Every row comes from one small tree of marks. The marks that hang from a mark follow it in brackets, in alphabetical order. Every link used is in the known rows. Which tree was each row made from?
Known rows
X[V[C U W[R[E]]]]: [-14  26  -2 -23   7   3 -10  28   1  32 -19  23 -26 -33  17 -30 -16  12
  19  10  29  -5  -9  -3  18 -47  -2 -21  32  18  14 -21  10 -40  -8  -5
 -14  26  15  32 -14  -3  59  35  -5  17 -41  42  -8  -2 -10 -33  28  12
 -25 -43 -28  17   4 -38]
X[V[C[J] U W[R]]]: [-18  25  14  -3 -17  -4 -22  33 -14  46   3  29 -30 -34  11  -6   1  18
  12  -3  76   6  -4  -5   1 -56  20  15  25  26  17 -46 -13 -35   9  -8
 -22  17  10  28  12  -5  29  47  29  -9  -8  50  -2 -14 -19 -32   3 -19
 -33 -13 -20   9  29 -22]
E[V[C[J R]]]: [ 15  16   5  15 -24 -24  -7  13  23   3  22 -59  24  32 -26  64 -30 -19
 -13   5  -3  10 -27  18  -7 -22  -2   2 -33  -9  13  17 -11  -6 -12   1
 -22  -1 -17 -56  35 -15  -4 -15 -18 -12  20   7 -18  60 -17  34   2 -24
   5  12  58 -23 -14  14]
R[E]: [ 16 -12 -12   6  19  22  -7 -46  27 -15 -10 -33  76 -10  -7  -2   4 -23
  17  23 -85 -13  35  35  26   6   0 -51 -16 -20  -6  20  19 -15  -5  26
   2   6  11 -18 -46  11  -9 -55 -49 -13  14  -5 -14  16  32 -18  19  37
  23 -23 -27  -1 -30  19]
C[R[E[J[X] V[U W]]]]: [-23 -11 -13  13  25 -18  52  -3 -22 -18  15  -7 -11  25 -15 -33 -36  -5
   5 -14  31  -8 -29 -57 -22  11 -21 -10 -10 -35 -18  69  16  47 -51  -4
   0 -17  -4 -85  12  -6  10  -9  20  35 -27 -18  14  72 -31  41   4 -17
   2  -7  22   1 -53  17]
V[C[R[E[J]]] U W]: [ 10  42 -11 -30  -1  -6  38  38   5   0  -2 -19 -28 -54  -4  -6 -19   2
  20  -4  31  -6 -61 -10  14 -24  14 -17  -6  17  11   9   5 -16 -36 -34
  -9 -36   7 -34  -5  -7  69 -25  25  -2 -37  -7 -35  37 -70 -13  35  14
 -37  -8   2  22   1 -30]
W[R[E[J]] V[U]]: [-32 -32 -23 -16  -4  16 -19  13   5 -29   3  19  35 -16  36 -19 -34  36
 -41  40  18  10  30 -45 -23  51 -15 -55 -32 -54  45 -21   6  36   5  -1
  37  12 -22  44 -44 -19 -40  31  -7  19  50 -16  21 -39  40  20 -43 -17
  26 -29 -24 -12 -48 -29]
E[J[X] V[W[R]]]: [ -9 -54  32  41  14 -30  32   7 -14   5 -10  16 -33  56 -24 -25   6  18
 -60   5  15   3  -4 -35 -28  11 -27  -6   7 -25 -23  22  14 111 -29   8
 -11 -12  -8 -25   1 -38 -39  59  12  33  -7 -34  32  -2  27   6 -27 -35
  -1  12  41  -7 -24  28]
U[V]: [  9 -20  14  26  -6   4  -2 -62  24 -18  -9   3   8  36 -22   8  39 -30
   9 -13 -94  -9  -2  13  24  31 -21  11   2   8 -27   9   8 -14   0  17
   3  37  10  11   3 -10 -30  -9 -55 -23  35 -12 -14 -22  64  -7 -28   1
   6 -10 -48 -52  18  14]
V[C[J[W X]] U]: [ 22  31 -11   5   2  27  13  13 -35   2  13   9   1 -21  43  -6   4 -13
   2 -50  37 -19  29  27 -13   9 -11  38   5   2   7 -23 -14 -29  12 -25
  -3 -42  26 -25  19  55  19 -46  77 -38   3  24  43  -3 -67 -23  -3  21
 -23  64  18  65  25  53]
V[C W]: [ 41  10  12   0 -11 -18  16   9  32  27 -29 -21 -12 -23 -32  20  33 -17
  11  19 -30   7 -19  54  45 -38  25   3  36  44 -13 -13   3   3   3 -14
 -35 -27   2   5 -22  -9  38 -11 -23 -26 -27   7 -43 -15   0 -56  34  28
 -22   1 -12  21  45 -18]
C[J[W[V[U]] X] R]: [-21 -25 -28  15   8  11   2 -33 -63 -28  45  19  23   4  10 -25 -20  -5
   8 -29  84   8  71  -7 -58  50  17  65  -9 -26 -29  15 -49  14  28  19
  33 -19  -9 -36  38  48 -66 -27  79  13   3  -5  48  12 -19  66 -14 -26
  45  53   6  19  -9  36]
U[V[C W]]: [ 22  19  29   5 -15 -23   9  -2  28   4 -19  10 -65  25 -29  18  50 -28
  16  -7 -53 -15 -52  25  34   5  -1  27  37  52 -28   1  15 -13  -2 -16
 -12  10   1  15   9  -7  28   1 -43  -6 -15 -15 -38 -10  13 -31  18   4
 -30   9 -28 -17  53  -8]
J[W[R V]]: [-14 -60  -3   8  -1  25 -39 -45 -26 -10 -14  33  21 -14  -3 -23  15  17
 -25  30  -1  35  66  23 -22  42   5  12  -1 -14 -13 -30 -20  46  41  43
  37  -2 -20  54 -17  -5 -81  14  -4  14  15 -15  28 -56  69  14 -25  -1
  50  11 -10   1   3  -4]
W[R[E[J[X]]] V[C U]]: [ -8  -1 -29 -39   6   4   0  53   8 -21   6  10   5  15  51 -11 -40  35
 -62  33  43 -21  28 -21 -34  50 -26 -34 -20 -38  36 -22  14  12  15 -20
  23  -5  -9  45 -38   8   1  31   7  36  15 -12  41 -28  -1  20 -21  -3
   0   6  28  25 -48  -9]
E[V]: [  8 -43  -1  37   2  -6  -7 -41  27  -3  -7 -23  40  39 -34  42  -5 -26
  -9  11 -79  22  -8   0  21  -3 -34 -22  -1 -26  -5  28  10  46 -20   5
 -22   4  -7 -23  -4 -34 -21  -8 -51 -19  33  12  -9  19  48  -1 -41  -3
   6 -25  15 -24 -16  25]
G[U[V[C[J] W[R]]]]: [ -1  11  50 -12 -19 -27 -20  44  21  13  15  -2 -15  35   5  36  59  27
  20 -13 -19 -12 -11 -16   7 -18  51  12   2  26  22 -17  -6  20  27  -8
 -12  22 -17  31  36   6 -16  14   8  -8  41 -35 -26 -47 -11 -20  11 -14
   8  14  11 -37  27 -11]
X[V[C[R] U W]]: [  3  15 -15  -6   4 -16  17   4  -8  37  -5  13 -29 -41 -28  -9 -15  -7
  42  -6  46  20 -26 -21  26 -56   5  26  44  40 -13  14 -21 -41 -15  -5
 -35   9  14  12  14 -19  60  24  -4  -9 -48  61 -30  26 -11   0  14   2
 -36 -39 -18   2  34 -55]
W[V[U]]: [ -7 -42 -36   3 -10   6  -7 -32  18 -11   5  16  33 -12  -1  17 -21 -18
   4  20 -21  33  25  -7  15  34 -14 -16  19 -26  20   2 -19  36  17  -9
   1  -2 -11  53 -22 -16 -24  -6 -16 -17  52  28  -4 -46  59   8 -67   0
   9 -23 -41  -6   3 -19]

Write each row's tree
[ 15  41   6 -11 -30  -3  10  32   1  24   5  -3 -27 -57  10  18   8 -15
  29 -16  41  -2 -37  19  24 -41  32  11  21  33  23 -35  -9  -6  -4 -54
 -32 -47   7  -2   9   8  58 -28  49 -41  -1  21 -23 -10 -66 -54   9   2
 -41  25 -17  31  47  11] -> V[C[J] U W]
[-30  -8 -17  18  44  15  30 -32 -41 -24  -3  48  25 -13  19 -75 -15  -2
  18 -32   9 -22  44 -43 -21  41 -45  -2  -7 -41 -52  18   9  -8 -43  18
  24   6  30 -60  -7  14 -17 -21  18  19 -14  19  70  37  -9  12  11  17
   4  -6 -17  57 -50  41] -> R[E[J[W X[V[U]]]]]
[-22  51 -21 -19   3  17  -9   3 -34   3  20  -2  21 -47  16 -13 -34  -7
  52 -32  57  -8   8 -14 -19 -25  -3  20 -20  -8  -9  -3 -21 -88 -16   9
  18  11  14 -53  33  25  24 -25  23  -6 -17  53  21  72 -52  22  39   1
   1  -4  -6  29 -13   1] -> X[V[C[J[W] R[E]] U]]
[ 12  12  39  -5 -16 -12 -13   3  16  10 -22  12 -67  27 -15   1  51   1
 -13   7 -26 -16 -42  32  18  -6   8  25  26  52 -10 -21  13 -14  18  -5
  -7  17  -5  52   2  -8   6  40 -29   9 -19 -27 -29 -39  19 -29  14  -8
 -16  10 -12 -31  54 -16] -> U[V[C W[R]]]
[  8  13  33 -14 -18 -40  11  25  15  -2  28 -18  -6  38 -16  53  43  13
  50 -30 -17  -8 -21 -23   7 -15  59  30  -3  31   1  26 -15   2  12  -8
 -14  20 -15 -15  53   9  -7 -15   3  -9  24 -35 -43  -2 -28  11  35 -16
  14  15   9 -42  30 -23] -> G[U[V[C[J R] W]]]
[  4  29  -9  -7   2 -12  21  33  21   8 -13 -20 -26   9   8   8 -25 -22
  30   3 -19  -9 -66  -7  24 -27 -25 -44  20  -9  28  17  36   9 -33 -41
 -14 -29 -12 -42   4   0  76 -35 -10  12 -16  14 -19  53 -43 -27  18  13
 -28 -21  12  38 -33  14] -> R[E[V[C U W]]]
[-18 -48 -26  -7 -10  26 -33 -25   4  -4   4  20  28  -2  20  -5 -19  19
 -37  39  13  36  41 -12  -4  27   1 -21   3 -25  44 -29  -8  37  40   7
  10  13 -10  98 -28 -11 -42  36   2  -4  46   8   5 -76  70  11 -75 -15
  10 -29 -31 -37   1 -34] -> W[R V[U]]
[ 16  18  20  -6 -12 -19  17  -5  14  -2  -6  -8 -59  20 -41  10  38 -13
  18 -10 -28 -12 -57  25  16  -1  14  43  18  58 -35  19   4 -25   3  -4
  -7  13  -2   2  27  -4  23  -1 -31  -1 -26 -22 -44  11   4   5  27  -4
 -15   5 -17 -34  52 -24] -> U[V[C[R] W]]
[  0  25 -11 -11  14  19 -18  36  -9   2  21 -26  14  37  45   4 -34  13
 -40   3  29 -31   6   7 -30  -2 -21 -25 -23 -33  47  -3  23 -13   9 -13
   0   8   5 -23   0  34  15  -6  37  15   4  -3  25  13 -40   7  -4  -8
  -2  22  55   8 -52  55] -> W[R[E[V[C[J[X]] U]]]]
[ 19  19  -1  -4  -7  -3   2 -25  26 -17   3 -26 -11  33 -25  25  23 -25
  -2 -10 -57 -11 -27  22  17  13 -11  27  -8  36 -18  22   5 -47   5  13
  -4  27   7   5  19  -5   4   0 -54 -23   3 -13 -38  10  26  21   1  -2
  -2   9   3 -48  32 -24] -> U[V[C[R]]]
[ 32  27 -19 -24   9   5   7  -8  30  -9  -2 -61  54 -13 -15  29  -9 -14
   4  30 -50 -11   2  55  22 -22  15 -21 -30  11   4  25   9 -62   3  17
  -5   2  13 -27 -26  11  20 -41 -44 -17 -23  -4 -35  43  -1  14  48  37
  16 -10  25  -6 -13 -20] -> V[C[R[E]]]
[-32 -19 -12   3  35  22  -8 -15 -16  -6   2  23  29   3  29 -60 -19  23
 -34   8  14 -14  52 -37 -24  14 -28 -32 -21 -40   4  -1  12 -13 -13  29
   9  33  32  -2 -31  -5 -24  37   4  18   3   4  44 -16  27   4 -14   1
   9 -29  -1  -4 -45   3] -> W[R[E[J[X[V[U]]]]]]
[  0 -46  22  23  -2  21 -12 -46 -24 -15 -23  24  25 -40  -4 -34  19  20
 -43  -4 -21  22  38   1 -18  23  -6   1 -36 -15 -25 -32  -4  41  -4  34
  21 -17   9  -6 -25 -27 -71  16   6 -18  24 -33  39 -40  37 -10 -19   3
  17  15   8  -5   8   7] -> E[J[W[R]]]
[  3 -17 -19 -20  -9  29 -30   6 -29  -3 -10  33 -13 -23  32  -9 -10  19
 -30   5  36  22  22  14 -16  28  -9  18  14  -2  24 -47 -17  13  41  -8
  28 -20 -11  73 -15  10 -20  15  35  -4   8   4  33 -61  18   1 -34   0
   4  17   3  23   9 -15] -> J[W[R V[C U]]]
[ -24   13   -5    2   10   27   -7  -25  -43  -29   35  -11   33   -6
   11  -15  -44  -11   39  -35   41   -4   -6  -23  -44    8    2   11
  -48  -44    3   29   -6   -7  -23    5   37  -19  -11 -108   50   27
  -20  -68   54   10   10   -4   34   81  -59   49    5  -18   37   16
   23    9  -44   55] -> C[J[W] R[E[V[U]]]]
[-13 -24  33   7   6   8  -3  -9   7   4 -23   7   7 -33 -11 -31  18  21
 -17  36 -14   3   8  11   0  -9  27 -37 -14  -3  -6 -14  21  42 -15  21
   8 -13  -7  -3 -50 -21 -21  14 -12  23 -10 -42 -12 -23  18 -32  25   6
  14 -13 -24  -6  -9  -8] -> V[W[R[E[J]]]]
[ -6  10   0  -4   4   3  -8  10  -8  48 -17  26 -46 -37   2 -20   2  14
   4   8  40  14  -9  -9  23 -56  -4   1  45  33  13 -26  -7 -27   3   1
 -32  16  20  63 -12 -19  40  57   8  -7 -36  56 -13 -23   7 -36 -10   1
 -36 -34 -21  -2  36 -42] -> X[V[C U W[R]]]
[  7  -6  36 -17  -6 -21  -5  30  28  10  -2   3 -17  46  -3  22  63  28
  25  -6 -55  -6 -15 -19  24 -12  33   2  18  37  14   5   4  27  29 -12
 -20  23  -9  57  20   1   0  19 -14 -12  19 -35 -38 -63  14 -21   7   3
   2 -10   6 -39  26 -33] -> G[U[V[C W[R]]]]
[ 21  16  10  25 -24 -27 -13  16  28   5   8 -44  21  27 -11  68 -17 -21
 -15   2 -29   4 -24  17   3 -27 -11 -11 -23 -16  20   2   3   6 -13 -12
 -24 -15 -18 -38  24 -18   3 -13 -28 -27  41  14 -10  36 -11   2  -9 -17
  -2  17  41   6  -5  41] -> E[V[C[J]]]
[  7  -1 -37 -15  30   2  19  -8 -22 -32   5   1  22  30   0 -20 -14  -6
  -5   7  25 -20  63  40 -34  62  -4  36   6 -10 -51  32 -13  -2  20  26
  47 -21 -11 -18   3  53 -32 -31   4  46 -40 -15  46  35  -1  58  43  24
  42  39  38  59 -30  16] -> J[W[V[C[R[E]]]] X]
